Each row comes from the steps of one path. Every step used is in the known rows, and no mark comes twice. Write the path behind each row, first mark first.
Known rows
N P: [  1  10  11 -13  -6  -5 -10  11  -2 -23   1   6 -20  -6   1  13   4  -3
  20   5   7 -13  19  -6   6  -6   6 -13 -17  12  -7  -3   5   0 -16  14
  -5 -24 -25 -12   3  -1  -4]
J P N D C Q: [  0  -2  -2 -11  -7   3  20   7  11   4   1  -2  -3   2   3 -26  17   1
 -18  -3   1  12 -15  -7 -10  12 -12  -2  -2   7 -10   5 -10 -22  -2  -2
  19  19  21  11  16   8  15]
K B: [  7  17 -11  -5  18 -18   6   7  -1   7 -16   1   7  15  -2  14 -19 -13
  12  -5  10  10  -1   9 -26 -30  10   6   1 -25 -34 -11  19 -12   6  -2
  16 -18  -7  -9  -7  11   7]
C H F: [ -1   5 -45   3  -3  -4  -3  -9  -3  -6 -11  11 -19  -1  11  33  -5  -7
  26   1 -20 -30  12 -11  -1  -5  16  20  -2  27  13  29  -9 -13   7  -5
   1  29 -11   0 -27  18 -17]
D N P C Q T: [ 10 -27  33  12   6  -1  -6  19  -5  -2 -13  -7   0 -10  12  -2  12   9
  13 -12  -7   6   5  11   3  13  -2   5  -6 -13   5 -13  -2  -2  -4   0
  -4  37  19  23  25 -17   8]
B J P N: [ -6  15  -6  -6  31   3 -19  19   1 -15  11   4 -13  -7  -1  13  -1  -2
   8  18  -5  24 -27 -17  12 -19 -37 -16 -17  -1   5  -4  -5  -3   1   3
  16  -4   3   2   3  -6  12]
N D C H F: [ -5   7 -43  -7 -10  -1   4 -15  -3   2 -20  21 -18  -1  10  22   2  -6
   9  -8  -7 -20  14 -10  -4  -4  21  22  -3  24   9  26 -13 -13  12  -8
   3  30  -4  -1 -22  10 -10]
J P: [ -8  14  -9   6  19  12  -2   7   0 -17  -6 -10  -1  -1 -11  24   3  -4
 -10  18 -14  23  -6 -14  15  -9  -6   1 -20  -2 -28   3  11 -24   2  14
   2 -12  -4 -12   2  -1  17]
T Q J N P C H U: [  9   5 -10  27  17  13 -10 -26  16  -4  17  -4 -15 -18   7   7   0  -8
  12  14  19  12   1  10  10  10  -3  11  15  22  17  13 -17 -20  14   5
  -1   4  -4 -17 -23  18 -17]
B J Q K H F: [ -4  -1 -52  15 -13  -5  13 -19   1   2 -15   6   1   6  -3  31  15  -9
   2  -4 -23 -42   1 -17  24 -11  16  14  -3  13  29  13   0  15 -14 -10
 -12  21 -19   3 -29 -11   1]
T Q K: [-15 -21 -47 -10  -2   1 -12 -19 -11   1  -7   2   4   7  -8 -14  -6  14
  -3  -4  -7 -20   7  -3   2  -1  18 -11   9  11  -1   1  20  12  -9   5
  -5 -22   7  -9 -13  12  -8]
T C N: [ -4 -10  38  -2   9 -12  -8   3 -12  12  -3   0  10   5   8   6  -6  -9
  15  27  -6  22  -9  -4 -20  -4 -12  -8  -5  -9   5   5  10 -16  -5   7
  10   8  -1  12  22  11 -25]
N D C Q J B: [ 22 -26  13  14  -6  -2  20   1  14   1  11  -1  13   2   7  15   3 -11
 -39 -21  -2  -4  -9   6  -7   1  -6  14  20  -7 -15  -2   9  19   8 -17
  11 -13  20  -5  -5  -2   7]
Q K: [ -8  -7 -41 -11  -7  -5  -6  -5 -11   9  -5   5   3  -3   0 -14 -17   9
   4   0  -3 -23  16  -5  17   0  18  -7  19  -7  -2   6  17  25   2  -2
  -3 -26  -4  -6 -10 -14  -4]
J Q: [ -7  11   1   2  17   2   1 -10   5  -3  12 -20  -9  14 -18  -3   3 -17
   4  17 -14  17 -14  11  -6   1  -7  -8  -7  -9 -18  17   0 -30 -18   1
  -1   8 -12   5 -12   8 -13]
B J Q T C N P: [  6  -1  53  -4   2  -6 -24  17  -8 -13  13  -2   3  -4   8  11  15  -3
  14  -2   3  10   5  -2   1   7 -17 -15 -23   7  24 -25   1   3 -23   7
  -2   4 -16   4  25  -1  -4]
P N J Q K E: [ 17   9 -27  -7   8  11  11   5   1  -6   5   4  15 -13  -4 -43 -16   7
  22  17  12 -19 -19   3 -13  -1  -9   0  -3   1   0  -1  -2  34  12  -4
  14 -11   9   0 -28 -22 -12]
P C: [-25   2  20   0  11   2  18   2  -6   3 -16  13 -32   7  -7   9   0  12
   3  24  15   8   2   6  -4 -19  11   5 -15 -20 -11   1   2 -18  11  16
 -11   4   3   3   0 -12  -1]
C Q K: [  0 -14 -38  -5 -16  -5   5   2  -3  10   7  -7   8  -1   5 -29  -6  13
   0  -7  -9 -33   8  -6  11  15   9  -7  24   6   9   3  11  19  -4  -4
   3  -9   6   2  -2  -1   2]
N P C Q K: [ -5 -15 -17  -2 -14   1  11   7  -6   7   8   3  -6   0   7 -30   7  22
   2  -8  10 -37  11  -4  14  14   9  -5   8  10  20 -15  11  19  -3   4
  -6  -9   9  -1   1  -6   8]
Q T C N J: [ -1 -24  12 -12  -8   4  -6  11 -17   9  -9  -6  32   8  -1  18 -12   0
   1 -10  -6  10   9   9   1   5  -2   0   1 -12  -3  -4 -13  24   5 -18
 -10 -10  -5   3   5  12  -5]
C N D: [  6  20  -7  -5   4  -9  -6  -7  -7 -16 -14  -9  26  10  11  -2 -17 -13
  -7  19  -5  13   9   7   5  11   7 -22 -15  -7 -32  39 -16   0   1  -6
   5   2  -1   5   9 -16 -10]
Q T C N P: [  7  -8  46  -7   2  -9 -21  19 -11 -11   2   3  -1  -7  15  11   9  -3
  22   6   7   5  13  -4   1   4  -6 -11 -22   8  13 -20   7  -1 -17  12
   1  -3 -14   1  25   0 -11]
J N P: [  7  15  29   2  10   5  -7   2  -6 -16  18  -1  -7  -7   8   4   5  -7
  25   8   5 -15  17 -18  12  -5  -2 -20  -9   7  -2 -11  14  13 -24  13
  -7 -21 -13  -8   5  10   1]
B J P: [-10  22  -1   4   8  12 -10  10   3 -21   0  -7   5  -5 -19  32   2   7
 -23   5 -22  24 -10 -16  15 -11 -15  -4 -16  -7 -10  -6  -2  -2   0   5
   0  -7  -7  -7  10 -10  35]
H C Q K: [  1 -14 -25   3 -19  -8  -3  -3   5  18  -3  -1   5  -6   4 -32   0  21
  -8  -8  -9 -42   3   3   6  19   7   1  18  14  16  -5  19  24 -11  -3
  -2 -14  13   6  -1  -7   8]
C H: [  6  23 -13  -8  -4 -12  -2   4   0 -12   9  -6  -7   3   5  -5 -23  -2
  10   0  -7 -11  -1   3 -20  -1  10   5  12  12  -8  17  -3 -23  20   9
  11   8  -9  -6  -7  18 -29]
D C N J Q: [ -4  -5   5  -3   5  14   4 -11  -1   7  21 -17  14  16 -24  -8   5 -10
  -6  -1  -2  21 -12  16 -12  12 -10  -5  -7  -3  -9   3 -11 -17  -7 -15
 -13  -1  -7   6  -4  10  -4]
B J N: [ -1  21  27  11  15   7  -3 -13  -5   2  19  -7  13  -5  -4   7 -10   0
   7   7 -23   2  -1 -19   6 -13 -12 -19  18 -24   1   2   2  32 -17  -8
  -3   2   2  11   7   6  14]
N J P C H U: [  5  12 -23  15  17  17   0 -14  14  -4  10  -3 -17 -21   1  13  -6  -4
   4  17  17  15  -4  12  14  12  -2  19  13  19   4  21 -26 -27  30   0
   2   0 -10 -18 -24   9 -13]
T C Q: [ -4 -13  21  -9 -11 -10  20  14   4  13  -6  -9  -9   9   7 -10  11  -3
   1   3 -18  -2 -14  -5 -15   4 -13   2   9   1   5   3  -1 -14 -18   4
  17  22   4  10   9  39  -9]

Which path is each row?
[ 10 -20   4   7   0  -8  -5  18  -1  -3 -14 -21   8  -9   9   8  -1   6
   8 -13 -28   9  10  13   6  15   5   6  11 -20 -12   5  -5   0  -7  -9
   7  34  11  23  14  -7   6]	C Q T
[  5  22  -5  -8 -12  -4   5 -11   2   4   3   4   9   6   6 -20 -14  -5
 -17 -19  10   7   6  -1 -12   0  14   9  18  -2  -8   5  -8  -4  25  -1
   6   8   8  -8  -3   5 -10]	Q J N D C H
[ -4 -11  23  -3   0  -4  -2 -11  -5  12   4   8   7  -7  -6  -6  -3   1
   7  20   8  27  -1  -2 -33   1   1  -5  -2  -8  -6   7   8 -29   7   2
   7   4   8  16  30 -13 -10]	D C N
[  6   1  11   7  18  -6 -18  10  -2  -1  -7 -21  14   0  -7  19  -3  -2
  -1 -21 -21  32   0  21   4  -1  -4   3   1 -36  -9 -12  -6   6  -9 -17
   1  29  -1  18   5 -18  16]	K B J Q T
[ -4   6 -44  -9  -1  -1   0 -10  -4   3 -15  24 -22  -2  14  17   2  -7
  15  -5  -3 -17   6 -14  -3  -7  12  19  -6  27  16  24 -15 -12  12  -9
   8  31  -1   2 -22  11 -13]	P N D C H F
[  1  28 -12 -20   2  -2   3   2   1  -5   3   9  -7   1   6 -22  -7  -2
 -14  -9  15  13 -10  -4 -15  -2   3   7   1  14  -9   4  -9 -26  30   7
  19  10   7  -8   1   7 -12]	J P N D C H
[-10   3 -28  -5  -3   2 -10  -8  -5   7  15  -7   7   3 -13 -18  -5   8
  -9  -9 -11 -12   0   1  16   7   0 -12  15  -8  15  -3   5  26 -11 -11
  -7 -12  -8  -1 -11 -16   6]	B J Q K
[  0  13  11   4   9  10   6   8  -6  -9   7   4  -4   7   0  -7  -6   6
  -3  -2  14  -2 -14   0 -11  -2  -1  12 -12  14   3 -10  -3 -24  35  16
  -6   9   8 -11  -1   9 -10]	D N J P C H
[  2  -1   8  -7 -12   2  26  -5   8  11   3  -6   4   2   3 -30  13   1
 -15  -6  -4   3  -4  -6 -15  14  -1  -3  12  -2 -14  10  -7 -10  -9  -6
  13  21  20  15  16  13  11]	J N D C Q
[  4 -20  -4 -14  -9  13  -7  -6 -10   7 -10  10  23   3 -16   0 -15 -10
   7  -9  -4  -7  -4   4  -8  -3  -3  -6   4  -5 -15  13  -8  24   8 -16
 -20 -26  -6  -4  -5   1  -5]	D N J
[  7  -4 -49  19   4   1   7 -37  18   3  -6  -6   0 -17  -3   5   2 -15
   0  21   3  -5  -9   3  21   3  13   7  24  15   4  28  -4 -10   0   1
   3  -9 -19 -13 -28  -2 -22]	T Q K H U
[ 10  19 -32   2  20  10  -7 -19  18   1   7   5 -16 -28   8  -5  -4 -15
   0  18  20  29 -11   4   9  12  -7  12  18  22   1  29 -24 -35  27  -3
  22   5  -4 -14 -17   4 -18]	J P N D C H U
[ -1 -24   1  15 -28 -10   3   8  13  14 -10 -11  14  15   0  15  -1 -12
 -15 -14 -15  15   6   4   8  -2  -8  10  16 -23   8  -1  -3  22  -9  -9
  -4   0   2  -2  -6   7  10]	T C Q J
[-19   5  33  -3   5   4  10  11  -7 -11  -8  18 -39   3  -2  10  12  13
   9  16  27  -4  10   2   3 -15   9   0 -29  -3   1 -16   3 -11   1  23
 -17  -8  -7  -5   5 -13   2]	N P C
[ -2 -11 -26   1  -4   5 -12 -12  -6  16  12  -8  21   7 -11 -26  -3   9
  -9  -9  -1 -23   0  11  13  20   2  -5   6   6  14  -8  10  26  -7 -14
 -17 -25   0   0 -13 -10   1]	H C N J Q K
[  6 -25  14  26 -24  -1   1   4  13   3  -1  -2   8   9  -2   5   6  -6
  -7 -13   4   5   6   7   6   1  -8   5  -1 -13  14  -9  -2  17  -2  -2
 -18  -1   9  -1   3 -16  18]	D N P C Q J
[-14   9  47   7  17  10  13   3  -9  -5   5  13 -29   2   4   4  13  10
  15  19  26  -6  10  -6   8 -15   3  -6 -23  -7   4 -22   9  -2  -4  23
 -18  -5   1  -2   6  -5   6]	J N P C
[ 14   8  35  11 -12 -11 -21   1   6 -14  15  -1   8  -6  -1  -5  17   8
   0   1   9 -27  -2   2   1  13  -6 -15 -25  28  32 -26  13  11 -26  11
 -14 -16 -16   3  19 -22   4]	B J Q K H C N P
[  0  25 -10 -23 -13  -7   8  -6   1  -2  -4   9  -5   2   4 -20 -14   0
 -14 -13  11   4   1   3 -23   1  18   9  10   8 -14  14 -11 -22  26   4
  13  10   1  -7   0   6 -18]	N D C H
[ -6 -20 -31 -12 -21  -1  11  -3  -2  21   4   5   3  -5   0 -37   2  17
  -8 -14   2 -24   8  -8   1  13  12   0  27   3  10  -6  13  13   0  -6
   4  -8  13   4   4  -4   7]	D C Q K
[ 12 -19  17  14  -4 -12 -14  14   7   5 -24 -16   6 -13   9   5   4  14
  -1 -13 -27   0   4  22   0  18   4  13   3 -12  -4  -3   2   5 -13  -8
   1  30  18  27  16 -13  12]	H C Q T
[ 15   2 -21   2   3 -19   5   7   3  23 -10   1  17  11   6 -17 -11   6
   0 -21  13 -23  -2   9 -18  -8   9   9  11  -6  -7 -29  30  12   0  -8
  13 -22  10  -5  -5   7  20]	H C Q K B
[-12  -4  48   0  10   7   2   5  -8  -4  -8  26 -30  -2  -1  -3  14   5
  16  17  31  -3  -1   0  -7 -13  -1  -4 -31   0   7 -16   8 -12   3  23
 -19  -4   1  -1  13 -19  -3]	D N P C
[  0 -19   4  24 -28  -3   6   9  14  -1   0  -8   2  12  -2  14   6   0
 -11 -13   2   5  14   9  13   1   0   8   1 -15  10  -9  -6  17  -3  -2
 -17  -3   4  -3  -3 -12  21]	N P C Q J
[  3 -13  35   6  -5   3  17  12   5  -3   8   1 -19   3   4 -19  22   8
  11   6   9 -16 -10  -1 -15  10 -10  -5 -13  13  11  -9  -1 -20  -8  14
  -3  19  13  11  20   6   3]	D N P C Q
[ -9  19   9   0   7   2  -5  -7   8  -7  19 -18  -5  10 -26   5   3  -6
  -8   3 -22  17 -19  10  -7  -1 -17 -11  -4 -13   0   9 -13  -9 -21  -9
  -4  13 -16   9  -4  -2   5]	B J Q
[ -5  -8 -27 -23   1   6  -5  12  -9  -1   2   4   3   6  -6  10 -16  -2
  11  -3   2  -4  -2   3   8 -11  -9  -8   2  -2  -9   9 -18  26   8 -17
  -5 -28  -8  -4 -18  13  -3]	P N J
[  3  19  -1  12   7   4  -8  13   9  -5  -2  -6  17  -1 -13  14   8  16
 -31 -15 -10   6 -17  -9   7  -5 -17   6 -13   1   2 -34  14   9  -2  -1
   5 -12   7  -8  11  -6  52]	H C Q K B J P
[-17   9  -5 -29 -12   0  14 -15  -1  11 -29  21  -7   0  -9 -11   1  -2
 -27  -1  15  26   9   1 -11  -9  19   2   0 -18 -32  16  -7  -8   8  -4
   5  -6   4   1   6 -17   5]	N D C
[ -6  -1  33  20  23   6   0   3  -9  -7   8  -3   4   2  -1  10   2   7
   6  36   8  27  -7  -2 -10   0  -9  -6 -29  -5  -2  -3   9 -35  12  17
  -3  10  12  10  27 -16   1]	J P C N
[ -1  22  16  -5  -1  -5   6  11  -3 -16  11   6 -27   5   8  -6  -6  11
  11   0  20 -17   4   4 -13  -4  10   7 -10  18   8 -10  -3 -24  22  23
  -2   9  -5 -10  -1   9 -20]	N P C H
[  5  21  35  -1   3   5 -12   3  -3 -18  22   1  -2 -10   3   8   5   1
  17  -1  -1 -14  14 -19  13  -7  -8 -23  -6   4  10 -16   5  28 -26   6
  -9 -16 -16  -5  10   3  13]	B J N P
[-14 -17  31 -16   9 -11  -5  16 -15  20 -39   4  -6   0  11  19   1  -7
   3  -1 -15  28   2   1   6 -16  -1  12   4 -33  -3 -11   6   9  -8   1
   9  16  -3   7   6  12 -14]	Q T C
[-17  -2 -13 -20   1   7   1 -11   2   5 -22  19  -2   6  -7  -8  11  -5
 -33  -6  19  41  -5  -5  -2 -12  -1  -1 -13  -8 -20   1  -6  -6   8  -1
   6  -7  18  -5   2  -9  14]	T Q J P N D C
[ 13   4  24  16  -5   5  -7   4   3 -12  22  -8   7  -2   9   5   9  -9
  16  -6   2 -13  20 -14  19   2  -7 -15  -2   3   8 -15   9  28 -25   6
 -12 -18  -8  -8   4   8  13]	C Q J N P
[  8   9 -18   8 -27 -13  34 -14   8   8   0  -8  31   9   1 -26  10  -1
 -30 -16  -4 -35 -10 -17  18  -2  15  -4  20  -5  12  -7   8  29  -7  -2
  -1   5  -1   3   1 -17   7]	B J N D C Q K H
[ 14 -33   8  19   8   0   3  -8   9  -9   9  -2   7   6  -3  35  -3 -10
 -27 -12 -10  -2 -12   6 -14 -13  -4  10  11  -2 -17  -4  19  11   2  -7
   5 -24  15 -12 -15  14  -4]	T Q J B
[ 12   2 -17   3  24   5 -15  -8  10  10   9  -7 -10 -20  12   3  -6 -19
  14   8   7  23 -14  16  12  14 -17  15  26  14  18  18 -29 -16  16 -13
  17  15 -12  -8 -27  25 -32]	P N J Q T C H U
[ -3 -18  -1 -16 -17  10   2  -3  -9   9   3   3  25   3 -15   6 -11   5
  -4  -8   5   9   9   7 -13   4   5   0   3  -5 -11   2 -11   9  13 -17
 -13 -22  -3   2   7   3   2]	D C N J
